Each row was made from one path, in order. Every step used is in the known rows, and no mark comes twice. Write each row's path.
Known rows
totu -> pirak -> nila -> dagun -> nasedig -> rodor: 5 -1 -4 4 1 11 10 6 8 20 -13 19 4 8 12 -9 4 4 17 8 -11 -4 -15 -10 -5 6 -21 -23 8 6 -6 -8 4 -3 9 -24 11 -3 10 4 11
nasedig -> pirak -> goli -> dagun -> veve: 14 -16 -9 0 14 -2 3 7 -18 7 5 15 -17 3 0 -14 0 7 6 9 -1 -23 -3 9 -5 7 -7 -12 -4 2 -11 6 0 -8 -5 18 -11 14 17 14 7
goli -> rodor -> gufolob: -7 -4 -9 -4 -4 1 -9 -1 19 10 9 2 14 9 9 13 -2 3 2 11 -6 -12 18 -8 -2 11 -18 -2 -3 -1 -6 -1 -16 -1 -3 -15 -5 6 -2 7 -1
totu -> pirak -> nasedig -> rodor -> gufolob -> pidez: -1 -19 -14 -8 0 22 6 2 7 16 1 4 9 10 15 -2 5 -19 7 14 -8 -12 7 6 2 12 -35 4 -7 13 -3 8 2 5 5 -29 -14 9 5 8 7
nila -> rodor -> gufolob -> pidez: -4 -2 1 -1 8 5 3 -2 22 7 14 -6 8 8 3 21 -2 -17 4 4 -14 -2 7 8 -2 4 -21 -3 -9 9 9 0 -16 7 -1 -28 -10 6 -4 9 0
rodor -> gufolob: -6 2 -3 -3 -3 -5 -3 -2 13 8 5 -5 7 3 -2 4 0 -6 -2 6 -5 -2 10 -3 1 7 -12 1 -7 8 -8 0 -7 3 -5 -14 -9 1 -3 -2 1
dagun -> goli -> rodor -> gufolob -> pidez: -3 -12 7 -1 8 14 -11 -5 19 18 12 8 16 12 6 9 1 -13 2 2 -2 -4 22 7 -4 1 -17 3 -5 2 10 -13 -12 -10 -4 -8 -9 2 -12 17 -3
nasedig -> pirak -> nila -> rodor: 3 3 -5 -1 -3 1 17 -2 2 5 2 5 -2 -2 5 4 -1 6 11 14 -11 -21 -13 1 -11 6 3 -22 -13 4 7 6 -10 3 -3 -10 6 0 24 10 -1
mozasur -> vefaru -> gufolob -> pidez: 2 -7 2 -10 -16 8 10 -3 1 -2 -5 3 -11 12 8 15 8 -21 -5 -10 2 5 8 4 7 -9 -10 -8 -7 24 0 2 11 3 1 -7 -27 -13 -5 1 7
mozasur -> vefaru -> luzap -> rodor -> gufolob: -15 2 -14 -6 -19 6 -10 5 10 -15 -4 -6 -6 6 16 22 10 -5 0 -2 -4 -22 5 -31 8 9 -16 -10 9 11 -13 4 10 9 5 -18 -6 -8 3 8 7
sovuv -> dagun -> nasedig -> rodor -> gufolob: -7 -7 1 0 -2 -7 1 4 20 21 9 -1 8 20 5 -2 -2 -8 -5 17 -3 -10 12 -1 5 9 -33 2 -9 6 -19 4 -10 -12 10 -11 -5 4 3 -3 10
luzap -> rodor -> gufolob: -13 0 -4 -7 3 4 -7 -1 14 0 9 2 9 6 0 11 -6 2 -1 6 -6 -15 8 -20 -1 6 -5 -7 -2 2 -4 3 -3 3 3 -12 -1 4 3 0 6
totu -> pirak -> nila -> rodor -> gufolob: -6 10 -6 -5 -5 11 7 7 17 12 8 -6 11 0 7 9 8 -2 18 7 -21 -10 0 -10 -9 3 -18 -16 -6 12 -3 5 -5 12 0 -38 0 -2 9 1 2
pidez -> luzap -> rodor -> gufolob: -11 4 -13 -6 -1 8 -11 -7 17 5 0 -4 7 0 -5 17 -9 9 7 9 -13 -16 7 -14 1 9 0 -14 14 6 -4 12 -5 5 3 -11 -6 -6 -4 1 14
luzap -> rodor: -7 -1 -1 -3 4 8 -4 1 1 -8 3 8 1 3 2 7 -7 7 1 0 -1 -13 -3 -17 -3 0 7 -8 5 -6 4 3 5 0 7 2 7 3 5 1 6
rodor -> gufolob -> pidez -> luzap: -1 -4 -9 -4 3 12 -6 -13 18 17 1 -8 6 0 -7 18 -1 -10 5 7 -13 4 8 14 3 4 -9 -1 7 15 2 10 -12 4 -5 -20 -22 -6 -18 6 10
mozasur -> pidez -> gufolob: 5 1 -1 -3 -8 8 2 -8 1 -5 -19 1 6 7 -11 6 17 -10 3 2 -3 -4 11 -12 -3 -4 -5 -9 -6 16 5 16 2 2 6 3 -13 -6 -14 0 8
totu -> pirak -> goli -> dagun -> nila -> rodor -> gufolob: 7 8 -7 -2 10 -2 7 12 27 26 16 -1 6 -12 17 -2 4 0 19 4 -18 -17 9 -2 -6 -4 -31 -21 -8 15 -13 -5 -4 13 -9 -19 1 1 4 5 3
dagun -> nasedig -> pirak -> totu: 20 -6 -2 -10 -1 -3 16 6 -13 11 -3 10 -12 15 12 -10 0 5 -12 8 5 -6 -2 13 -8 -2 5 -2 -8 15 -3 -6 10 5 -1 22 4 -16 3 9 2
pirak -> nasedig -> rodor -> gufolob -> pidez -> luzap: -5 -9 -17 -1 4 15 7 -8 15 20 -7 3 8 3 7 8 -9 -5 2 19 -9 -19 1 17 6 18 -22 -5 1 11 -4 13 -11 -6 -1 -20 -20 -1 0 11 14
totu -> pirak -> nila -> rodor -> gufolob -> pidez: -2 0 -3 -7 2 22 9 3 18 17 11 -2 13 2 6 15 7 -13 17 4 -22 -2 1 1 -9 -2 -20 -11 -7 15 9 5 -8 12 0 -44 -9 3 1 7 3
totu -> pirak -> goli -> rodor -> gufolob -> pidez -> luzap: 7 -15 -17 -2 5 38 -8 -1 18 27 8 0 8 -3 8 17 3 1 20 11 -19 -8 20 11 4 12 -24 -5 12 7 5 7 -8 13 -6 -21 -30 -8 -18 20 10
sovuv -> rodor -> gufolob -> pidez -> luzap: -6 -2 -6 4 -12 18 -5 -8 24 17 10 -15 8 -4 -3 25 -8 -5 -1 10 -20 2 7 17 2 0 -16 -4 3 11 5 1 -16 -1 -2 -15 -19 -4 -12 5 10
mozasur -> rodor -> gufolob -> pidez -> luzap: -5 -4 -7 -1 -1 24 -7 -8 16 12 2 -11 3 9 -3 22 2 -13 2 7 -12 -13 14 4 -3 1 -16 -8 7 19 4 24 -9 3 2 -17 -26 -4 -16 8 14
gufolob -> pidez -> luzap -> rodor: -1 -7 -7 -4 10 24 -6 -10 6 3 -3 5 1 -1 -3 20 -9 3 7 2 -9 -6 -3 0 0 -3 10 -10 17 0 14 12 -1 2 8 -3 -6 -2 -8 9 15
nasedig -> rodor -> gufolob: -14 -9 -12 2 -5 -2 1 -9 10 5 3 -4 7 12 6 4 1 -3 4 8 -8 -13 12 -9 1 13 -25 -1 -3 9 -10 7 -11 -3 -4 -19 -3 11 7 6 2
mozasur -> vefaru: -6 -2 -1 5 -15 -2 2 -2 0 -5 -8 1 -14 5 6 9 10 -2 -5 -9 -1 -6 0 -7 4 -2 -6 -13 0 2 -7 -3 4 5 10 -2 -6 -8 0 -2 -1
vefaru -> gufolob -> pidez -> luzap: 11 -2 -8 -13 -5 14 4 -6 5 9 -5 -6 0 1 -4 12 -3 -12 8 3 -5 9 7 19 6 -5 1 -3 7 25 7 13 4 1 -8 -4 -26 -14 -11 5 16
vefaru -> gufolob: 5 4 -1 -12 -9 -1 6 5 0 -1 -1 -3 1 6 3 -2 0 -8 2 2 4 2 7 1 4 -3 -2 -1 -7 19 -4 4 8 -1 -8 1 -13 -9 3 -2 7
totu -> pirak -> nasedig: 9 -2 -6 -7 -2 13 4 15 -5 7 -5 4 0 -5 9 -13 6 -5 5 7 1 -6 -5 3 1 3 -9 -1 -4 2 -3 0 16 9 8 -6 -1 -7 6 -5 3
mozasur -> pidez -> luzap: 1 9 -8 2 -4 13 -12 -10 2 1 -22 -7 -2 -2 -2 15 10 2 3 -3 -15 -9 9 -1 4 3 -2 -13 10 13 -9 19 -1 4 5 0 -12 -14 -15 0 7
nila -> rodor: -2 5 0 5 3 -3 4 5 8 -5 4 -5 -1 2 5 10 -2 0 7 2 -7 -9 -3 0 -2 1 -6 -10 -3 -1 7 0 -8 5 4 -9 8 2 7 5 -2
totu -> pirak -> sovuv: 6 -9 -10 -12 -10 21 3 12 -8 8 2 0 0 -3 4 -4 9 3 10 3 0 1 1 1 -8 -4 1 -9 -6 7 -1 -2 13 10 10 -11 0 -2 6 7 -2
vefaru -> mozasur: 7 12 3 -6 -6 0 -6 6 -5 -6 -2 -8 -4 -4 11 5 4 -9 -4 -4 6 4 -1 -9 11 3 2 -5 10 16 -2 -5 -2 3 7 5 0 -5 -2 0 9
sovuv -> dagun -> goli -> rodor -> gufolob -> pidez -> luzap: -6 -13 4 1 1 22 -16 -5 31 30 10 -5 13 9 -10 14 -1 -13 7 10 -7 -6 22 13 4 4 -18 -2 4 1 0 1 -22 -9 7 -9 -20 -10 -15 11 14
totu -> pirak: 6 -7 -7 -5 -8 11 -4 5 -6 1 0 -5 -3 0 3 -2 12 -7 13 -1 -6 5 4 -4 -2 -4 -9 2 8 7 2 3 10 14 5 -10 3 -1 -1 -1 -1
sovuv -> dagun -> nila -> rodor -> gufolob -> pidez: 0 2 8 -1 12 0 5 5 45 29 27 -7 8 4 -4 11 -1 -27 1 12 -14 -3 9 12 1 -11 -24 -9 -21 14 -10 -3 -26 5 4 -27 -9 -2 -4 5 2

Write each row's path
18 -17 -1 -5 14 12 3 2 14 32 14 21 8 10 19 5 -5 -3 -2 24 -7 -17 19 20 0 17 -22 -2 -16 6 7 -10 -7 -4 -12 1 -24 -2 -9 23 1 | dagun -> nasedig -> pirak -> goli -> rodor -> gufolob -> pidez
-5 -6 -9 -13 4 19 -11 3 14 -5 8 -3 10 5 10 19 0 -16 3 6 -4 -8 5 -13 4 7 -11 8 7 10 5 7 3 4 -6 -21 -9 5 -6 17 9 | vefaru -> luzap -> rodor -> gufolob -> pidez
-4 -11 10 7 11 14 -12 -3 33 20 4 13 13 13 -3 9 -2 -16 5 3 -5 0 13 0 -2 9 -22 -13 -3 0 8 -26 -21 -4 1 -21 -9 -2 -10 16 4 | nila -> dagun -> goli -> rodor -> gufolob -> pidez
11 -1 -4 -3 18 9 9 7 30 31 19 3 8 -8 16 4 4 -12 17 2 -19 -10 9 9 -6 -8 -32 -15 -9 18 -3 -4 -7 13 -9 -24 -8 6 -4 12 6 | totu -> pirak -> goli -> dagun -> nila -> rodor -> gufolob -> pidez
0 -13 6 3 6 16 1 -12 27 30 2 23 13 10 -2 2 -1 -9 10 16 -8 -14 5 1 -11 13 -14 -25 -13 5 6 -20 -24 -6 -6 -23 -11 -3 8 20 4 | nasedig -> pirak -> nila -> dagun -> goli -> rodor -> gufolob -> pidez
0 -10 2 -2 -2 6 11 14 5 20 3 9 3 13 7 -8 -7 7 -6 16 9 -12 -1 7 -3 4 -12 -10 -16 -3 -15 0 -1 -18 18 4 0 1 13 6 9 | pirak -> sovuv -> dagun -> nasedig -> rodor
-3 -4 -6 -1 0 -11 1 -1 10 15 2 3 10 16 15 1 -2 0 -2 13 -7 -11 10 0 1 10 -26 0 -4 12 -9 0 -2 -11 -1 -9 1 4 -2 5 2 | dagun -> nasedig -> rodor -> gufolob
4 -17 -3 -9 -12 10 9 6 -1 14 8 0 -6 3 -9 -9 1 -2 -1 20 9 -12 -1 7 -5 5 3 -12 -25 1 -10 4 -7 2 13 2 -10 0 24 5 5 | nasedig -> pirak -> sovuv -> dagun
7 8 -5 -8 -1 -20 16 0 13 25 2 12 12 5 19 4 -5 7 7 21 -12 -22 -5 2 -16 9 -19 -24 -13 10 -4 3 -8 -8 -6 -13 8 7 18 -1 10 | goli -> dagun -> nasedig -> pirak -> nila -> rodor -> gufolob
4 13 5 -2 -10 12 -7 11 -7 -12 -1 -12 -7 3 14 11 8 -12 -6 -3 8 -14 3 -20 4 -1 -5 -13 10 18 -1 9 1 3 15 8 -4 -3 0 2 13 | vefaru -> mozasur -> rodor
15 3 1 -6 1 -6 14 0 -5 20 -4 18 2 1 10 -10 -1 7 -1 16 -2 -10 -10 8 -9 1 8 -10 -10 8 0 -1 5 -11 -5 8 3 -8 8 3 1 | dagun -> nasedig -> pirak -> nila
-1 -15 -7 -6 0 18 6 2 23 38 5 1 10 13 0 9 -8 -3 -2 23 -5 -8 6 22 1 9 -20 -12 -9 12 -11 10 -13 -14 14 -17 -21 -3 -4 12 19 | pirak -> sovuv -> dagun -> nasedig -> rodor -> gufolob -> pidez -> luzap
11 -16 -3 -11 -14 3 9 3 10 33 15 10 12 4 19 9 -10 0 -10 24 -3 -7 4 21 -16 -1 -20 -12 -25 10 3 -12 -2 -14 2 -1 -8 11 10 8 9 | goli -> dagun -> nasedig -> pirak -> sovuv -> rodor -> gufolob -> pidez
-6 7 12 10 8 13 1 3 20 17 -8 23 12 1 0 -4 -5 12 9 1 0 -11 -7 -11 -9 6 0 -27 0 -12 1 -24 -14 -14 1 -7 6 -10 7 12 4 | pirak -> nila -> dagun -> goli -> rodor
-4 21 -9 -12 -7 17 -26 -4 12 -6 -17 -13 4 0 7 32 8 -5 -1 -3 -14 -20 15 -30 12 13 -5 -26 19 32 -16 17 -5 11 15 -6 -14 -14 -15 1 21 | vefaru -> mozasur -> pidez -> luzap -> rodor -> gufolob
2 -16 -16 -6 -22 24 4 -8 14 25 11 -9 3 -6 -1 19 -7 0 1 26 -15 -9 5 25 -7 5 -7 -18 -17 17 6 1 -14 2 -1 -12 -24 -4 7 17 5 | nasedig -> pirak -> sovuv -> rodor -> gufolob -> pidez -> luzap
10 -11 1 -2 4 4 1 12 22 34 18 12 6 12 10 -5 -5 3 -4 30 -1 -24 19 8 4 21 -27 -5 -21 -2 -14 -5 -14 -5 -1 5 -20 -8 5 8 8 | sovuv -> dagun -> nasedig -> pirak -> goli -> rodor -> gufolob
14 -21 5 -4 11 17 2 7 23 38 21 16 7 15 9 1 -5 -9 -4 29 -3 -16 19 20 3 16 -29 0 -22 0 -3 -6 -16 -5 -1 0 -30 -4 -4 15 10 | sovuv -> dagun -> nasedig -> pirak -> goli -> rodor -> gufolob -> pidez
9 8 3 3 17 -6 11 5 13 23 5 14 4 -17 10 -14 -6 12 1 -1 -1 -12 -2 5 -4 -7 -3 -14 -4 1 -15 -8 0 -8 -13 14 -2 -1 1 4 5 | pirak -> goli -> dagun -> nila
17 -3 -5 -1 11 -9 13 -3 5 25 6 15 -5 -14 11 -19 -1 9 5 10 -2 -21 0 9 -6 -3 -4 -18 -11 9 -12 -4 -1 -2 -16 16 -2 2 13 10 2 | nasedig -> pirak -> goli -> dagun -> nila
-10 -9 0 -8 10 15 -5 -6 17 4 12 7 11 9 -1 17 -7 -9 -2 3 -8 -7 8 -9 -3 1 -7 -3 -2 4 7 2 -4 3 3 -17 -10 8 -6 6 8 | luzap -> rodor -> gufolob -> pidez
7 6 -2 -3 7 -17 4 -3 12 17 3 9 7 -9 9 -6 -2 4 2 0 -1 -4 1 -1 -7 -15 -4 -10 0 5 -13 -3 -2 -8 -5 5 12 6 3 -1 3 | goli -> dagun -> nila
17 -5 2 2 2 -11 3 2 5 13 -8 14 -8 8 1 -9 0 -7 1 16 -2 -1 -8 6 0 9 -9 -15 -5 9 0 -16 -2 5 4 -2 5 -9 6 2 5 | nila -> dagun -> nasedig -> pirak
15 7 -4 2 12 3 11 15 14 19 10 4 -1 -16 18 -7 4 5 21 -2 -13 -15 -1 1 -8 -10 -19 -22 -1 6 -5 -4 3 11 -4 -5 9 0 7 8 2 | totu -> pirak -> goli -> dagun -> nila -> rodor
14 -8 -5 -3 7 1 1 6 12 27 10 16 7 8 20 -1 -5 9 -1 26 -5 -24 18 9 0 20 -20 -7 -15 4 -4 -9 -5 -4 -13 7 -15 -7 0 17 -1 | dagun -> nasedig -> pirak -> goli -> rodor -> gufolob
14 -5 -4 -1 18 -4 16 -4 27 32 19 9 2 -6 13 3 -3 -9 9 14 -15 -22 8 17 -7 1 -24 -21 -21 18 0 -3 -17 5 -17 -11 -12 8 9 18 3 | nasedig -> pirak -> goli -> dagun -> nila -> rodor -> gufolob -> pidez
-11 -7 10 2 -3 6 -15 6 26 19 15 -1 14 12 -3 0 0 -8 0 9 3 -13 23 -6 -1 6 -20 0 -10 -5 -11 -9 -18 -11 8 -3 -6 -5 0 4 4 | sovuv -> dagun -> goli -> rodor -> gufolob
-2 -8 0 8 8 18 -16 -9 35 25 -4 5 11 6 -7 16 -4 -11 14 6 -12 -2 12 7 2 11 -17 -19 10 5 7 -17 -24 -2 1 -22 -14 -13 -15 17 12 | nila -> dagun -> goli -> rodor -> gufolob -> pidez -> luzap
19 -5 1 -2 4 -2 16 7 -1 15 -11 15 -15 17 4 -12 -3 1 -8 8 3 -2 -10 8 -6 5 -2 -17 -5 14 -6 -18 1 12 4 8 3 -19 6 7 9 | nila -> dagun -> nasedig -> pirak -> totu
-2 -5 -9 -13 -15 21 3 -7 6 -4 -11 3 -12 9 5 28 1 -7 3 -6 -6 -10 5 -6 7 -7 2 -24 12 23 4 13 13 6 10 -4 -25 -19 -5 4 20 | mozasur -> vefaru -> gufolob -> pidez -> luzap -> rodor
13 -5 3 5 -15 5 11 14 10 21 1 11 -3 1 8 -2 -9 8 -7 23 -3 -7 -13 11 -7 5 -6 -31 -23 3 0 -29 -2 -4 11 3 4 -9 18 8 2 | nila -> dagun -> nasedig -> pirak -> sovuv -> rodor
1 -7 -5 -3 -24 27 3 16 -2 7 11 -7 3 -8 8 4 2 9 4 6 -6 -2 -2 2 -10 -9 -6 -12 -11 2 1 -10 10 5 12 -6 1 -1 13 6 -2 | totu -> pirak -> sovuv -> rodor
19 -10 -7 -14 -6 -11 11 5 -11 20 -4 18 0 2 16 -8 -3 12 -2 17 9 -11 -4 11 -14 2 0 -16 -14 5 -3 -4 11 -11 5 15 8 7 16 5 8 | goli -> dagun -> nasedig -> pirak -> sovuv
